Each row was made from one walk, in order. Every step used is in the known rows, and no mark comes twice. Write each row's walk.
Known rows:
y p g: [-1.965  2.467 -0.065 -1.578  2.591 -1.289  1.341 -0.445 -3.995  1.286
  0.776  0.033  0.805 -2.085 -0.656  0.412  0.358  0.766 -0.317  0.211
  1.260 -2.625]
f x h v: [-1.351 -2.403 -1.530  0.088 -0.857 -0.137 -1.955  1.629  3.341  0.293
 -1.432 -0.094 -0.161  2.012  0.220  0.248 -1.230 -2.466  0.495  0.467
  0.972 -0.783]
f y h: [-1.898  0.042 -1.279 -1.043  0.840  0.222  0.980 -1.145 -0.026  0.657
  0.162  0.166  2.770 -0.127 -1.682 -0.953 -4.151 -3.381  0.557 -2.704
  1.287 -0.246]
x h v: [ 0.243 -2.647 -1.923 -0.160 -1.865 -0.794 -1.321  3.055 -0.102 -0.304
 -1.428 -2.204 -0.189  2.194 -1.234  0.582  1.029 -0.772 -0.472  0.967
 -0.790  0.433]
f y p v: [-2.585  2.293 -1.169 -2.533  1.983  0.043  1.590 -0.431 -2.417  2.906
  1.270  0.584  2.857 -1.479 -2.023  0.090 -3.753 -3.201  0.002 -1.572
  1.489 -1.409]
f g: [-1.148  0.311 -0.524 -0.390 -0.465  0.283  1.961 -0.367 -2.386 -0.035
  2.502  1.432  0.488  0.199 -0.122 -0.188 -0.501  2.396 -0.935 -1.400
  0.498  0.307]
x h v p y f: [-1.391 -2.687 -2.234 -1.651 -0.319 -0.765 -0.048  3.950 -0.092 -0.249
  0.888 -1.157  0.760  1.738 -0.573  2.035  0.265 -1.583  0.021  0.377
 -0.211 -1.142]
x h v p g: [-0.717 -2.326 -2.108 -1.173 -0.127 -0.902 -0.013  3.460 -1.016 -0.942
 -0.119 -2.594 -0.676  1.774 -0.814  1.313  2.468  0.036 -1.288  0.585
 -0.764 -0.606]
x h v p: [-0.682 -2.492 -2.412 -0.880 -0.658 -0.512  0.030  3.828  0.079 -0.174
  0.276 -2.530 -0.326  2.268 -0.648  1.099  1.536 -0.298 -0.838  0.571
 -0.579 -0.094]
v p y h x: [-2.498  0.014 -1.751 -2.077  3.100  1.088  2.583  1.926  1.484  1.252
  4.235 -0.434  1.321  0.422  0.286  1.818 -1.769 -2.463  0.547 -1.468
  1.589 -1.868]
x h: [-0.071 -2.762 -0.939 -1.462 -0.885  0.346 -1.798  2.927  1.158 -0.331
 -1.771 -0.670  1.342  1.453 -0.841  1.215 -0.413  0.128  0.986  0.630
 -0.137  0.221]
y h: [-0.909 -1.359 -2.032  0.467 -1.154  0.324  0.287 -0.428  0.036  1.815
 -0.787 -0.772  0.704  0.782 -0.727 -1.559 -1.405 -1.984 -0.204 -0.481
  2.049  0.175]
f y p: [-2.528  2.452 -0.342 -2.053  2.710 -0.307  1.756 -0.562 -1.301  1.497
  1.958  0.846  3.315 -1.435 -1.471  0.110 -4.219 -1.921  1.094 -2.218
  1.003 -1.450]
g f x h v p y: [-2.165 -2.889  0.688 -2.951  1.221  0.372 -0.970  1.775  2.876  1.174
  1.548  3.249 -0.008  0.589 -0.675  2.467 -1.400 -1.349  0.381 -1.678
  0.125 -0.260]
h v p y: [-0.629  0.156 -1.678  0.258  1.017 -0.655  2.693  1.035 -1.513  0.685
  3.620 -2.247 -1.914  1.083 -0.052  1.115  1.467 -1.872 -2.025 -0.035
 -0.197 -1.546]
y p g f: [-2.399  1.925  0.853 -2.613  2.871 -1.343  1.005 -0.306 -3.825  1.608
  1.253  1.598  0.754 -2.413 -1.078  0.891  0.359  1.242 -0.327 -0.595
  0.717 -1.887]
p g f x h v: [-1.389 -1.419  1.284 -2.101  1.358 -1.605 -1.458 -0.174 -1.361 -1.710
 -1.284  1.876 -1.451 -0.868 -1.054  1.337  2.432  0.393 -1.268 -0.846
 -0.774 -0.848]
p g f y h: [-1.653 -0.275  1.532 -2.884  2.303 -1.227 -0.091 -1.521 -2.813 -1.501
 -0.520  2.286  0.184 -2.058 -1.921  0.813  0.714  0.086 -0.984 -2.510
 -0.485 -0.612]
y f x h: [-3.668 -1.809 -0.901 -1.747 -0.531 -1.380 -1.883  1.779  2.387 -0.940
 -0.780  3.795  2.811 -0.417  1.192  0.543 -2.461 -2.380  2.368 -0.626
  1.377 -1.270]
p v h x: [-0.853 -2.113 -2.475 -1.457 -2.279  1.389 -1.753  2.140  0.362  1.238
 -1.553 -0.698 -0.907  0.752 -0.775 -1.323  1.424 -3.825 -2.207 -0.353
 -0.679  1.255]
h v p: [-0.936  0.359 -2.068  0.890  0.410 -1.242  2.558  1.330 -1.552  0.255
  2.968 -2.638 -2.361  1.200  0.209 -0.106  2.786 -0.604 -2.630 -0.034
 -0.717 -0.496]
p y f: [-1.177 -0.493  0.579 -2.090  0.998 -0.206  0.027 -0.058 -0.308  0.038
  1.641  3.067  2.441 -1.129 -0.080  2.677 -3.393 -3.435  2.146 -0.394
  1.212 -2.659]

Which walk is each row?
[-2.208  0.357  1.174 -2.934  2.562 -1.600 -0.617 -0.656 -1.672 -2.060
 -0.394  2.251  0.771 -2.017 -1.990  0.597  0.608 -0.508 -0.431 -2.922
 -0.963  0.109] -> p g f y h x
[-0.466 -2.672 -2.091 -1.264 -0.147 -0.096  0.126  3.658  0.125  0.136
  0.732 -2.202 -0.023  2.255 -0.892  2.004  0.552 -1.238 -0.464  0.648
 -0.313 -0.858] -> x h v p y
[-2.564  0.554  1.610 -3.514  2.482 -0.309  0.562 -0.145 -0.473  1.595
  2.259  3.809  2.196 -1.783 -1.948  1.157 -2.911 -0.384  0.702 -3.331
 -0.331  0.448] -> g f y p
[-1.064 -2.530 -1.193 -0.613 -1.145  0.851 -2.153  2.584  3.773 -2.396
 -0.390 -0.245 -0.023  1.199  0.597 -1.646  0.579 -1.759  0.087 -2.567
 -2.451  1.689] -> v h x
[-1.750 -2.552 -2.425 -1.797 -0.470 -0.711  0.670  3.782 -0.893 -0.261
  1.784 -0.711  0.918  1.842 -0.671  1.937  0.125 -0.801 -0.330 -0.154
 -0.001 -0.950] -> x h v p y f g
[-2.643 -0.541  0.633 -2.851  1.400 -0.294 -0.504  0.414  1.650  0.566
  1.158  3.414  2.337 -0.825 -2.266  0.120 -2.900 -2.002  0.954 -4.067
 -0.555  1.942] -> g f y h x
[-2.089 -2.171 -1.606 -0.755  0.507 -0.429 -1.013  1.771  2.309 -0.390
 -0.673 -0.344 -0.593  1.548  0.448  0.764  0.046 -1.790 -0.245  0.226
  0.910 -1.721] -> f x h v p g
[-1.585 -1.098 -3.472  1.127 -0.833 -0.516  2.123  0.491 -1.035  1.986
  1.274 -2.694 -0.956  1.623 -0.493 -1.667  0.519 -2.425 -1.998 -0.528
  1.534 -0.126] -> y h v p
[-1.740 -2.867  0.787 -2.052 -0.071 -0.232 -2.018  1.419  2.782  0.849
 -0.107  3.127 -0.218  0.564 -0.795  1.262 -0.744 -0.812  0.272 -1.381
 -0.382  0.879] -> g f x h v
[-2.810  0.470  0.591 -3.526  4.468 -0.378  2.630  0.577 -1.763 -1.197
  3.329  1.096 -0.227 -1.577  0.071  2.027  1.828  1.512 -1.407 -2.368
 -0.478 -1.542] -> v p g f y
[-1.938 -0.618 -1.374 -2.061  2.865  1.453  3.095  1.007  0.356  1.772
  4.079 -0.440  0.803  0.361  0.404  2.038 -1.638 -1.850 -0.020 -0.984
  1.962 -2.615] -> v p y h
[-3.614 -0.490 -0.411 -1.064 -0.087 -1.558 -1.027  0.288  1.834 -0.801
  0.140  4.106  2.108 -1.088  1.561 -0.051 -2.246 -2.461  1.873 -0.902
  1.454 -1.317] -> y f x
[-2.915 -1.028  0.132 -3.529  3.705 -0.161  1.444  1.742 -0.183 -0.918
  2.341  1.096 -0.548 -0.657  0.502  2.320  2.088  1.560 -1.026 -1.443
 -0.011 -1.804] -> v p g f x h
[-1.540 -0.203  1.082 -2.285  1.854 -1.790  0.157 -1.520 -3.413 -1.506
 -0.392  1.524 -0.564 -1.656 -2.080  0.558  1.482 -0.347 -1.732 -2.274
 -0.841 -0.461] -> p g f y h v
[-2.916 -0.057  0.454 -3.004  3.995 -0.285  2.067  0.726 -0.570 -0.824
  2.940  1.356 -1.004 -1.219  0.792  1.915  2.204  1.517 -1.400 -1.681
  0.080 -1.848] -> v p g f x
[-1.818 -2.476 -1.616 -0.847  0.429  0.359 -0.903  2.000  3.439  0.677
  0.250 -0.027  0.111  1.964  0.357  1.446 -1.803 -3.045  0.678  0.270
  1.450 -1.978] -> f x h v p y
[-2.906  0.788  0.446 -3.020  2.691 -1.108  0.022  0.565 -2.255  1.710
  0.463  1.893  1.177 -1.786 -1.009  1.219 -0.412  0.654  0.323 -0.538
  1.228 -2.212] -> y p g f x h
[-3.101  0.114 -0.775 -2.963  3.078  0.499  3.458  1.434 -0.745  0.308
  5.573  1.953  1.609 -0.653  1.126  2.840 -1.581 -0.577  0.381 -1.584
  1.342 -2.852] -> v p y f g
[-1.769 -0.332  0.380 -2.228  0.779 -0.122  1.016 -0.255 -1.427  0.016
  2.885  3.792  2.676 -0.984 -0.130  2.549 -3.623 -2.232  1.680 -1.095
  1.458 -2.495] -> p y f g
[-1.998 -2.319 -1.887 -0.429 -0.007 -0.021 -0.978  2.183  3.425  0.383
 -0.164 -0.327 -0.242  2.009  0.590  0.603 -0.883 -2.183  0.237  0.209
  1.116 -1.183] -> f x h v p
[-1.411 -2.372 -1.432 -2.339  0.638 -0.970  0.021  3.232 -0.870 -0.911
  0.420 -1.226  0.051  1.239 -1.570  1.735  1.426 -0.284 -1.073 -0.816
 -1.165 -0.239] -> x h v p g f y
[-3.378  0.123 -0.678 -1.396 -0.688 -1.612  1.036  0.434 -2.169 -1.185
  2.194  4.086  2.471 -1.311  0.768 -0.011 -1.264  0.580  0.646 -1.736
  0.674 -0.356] -> y f g
[-2.353  0.246 -2.282 -0.579  1.072 -0.359  2.221 -0.531 -0.769  0.844
  1.682 -1.137  1.604  0.443 -1.569 -0.955 -2.774 -3.693 -0.750 -2.667
  1.017 -0.428] -> f y h v p
[-4.160 -1.671 -1.729 -1.582 -0.129 -1.765 -0.753  2.407  1.914 -0.869
  0.675  2.861  1.925 -0.035  1.404  0.635 -1.409 -2.505  1.356 -0.709
  1.158 -1.576] -> y f x h v p
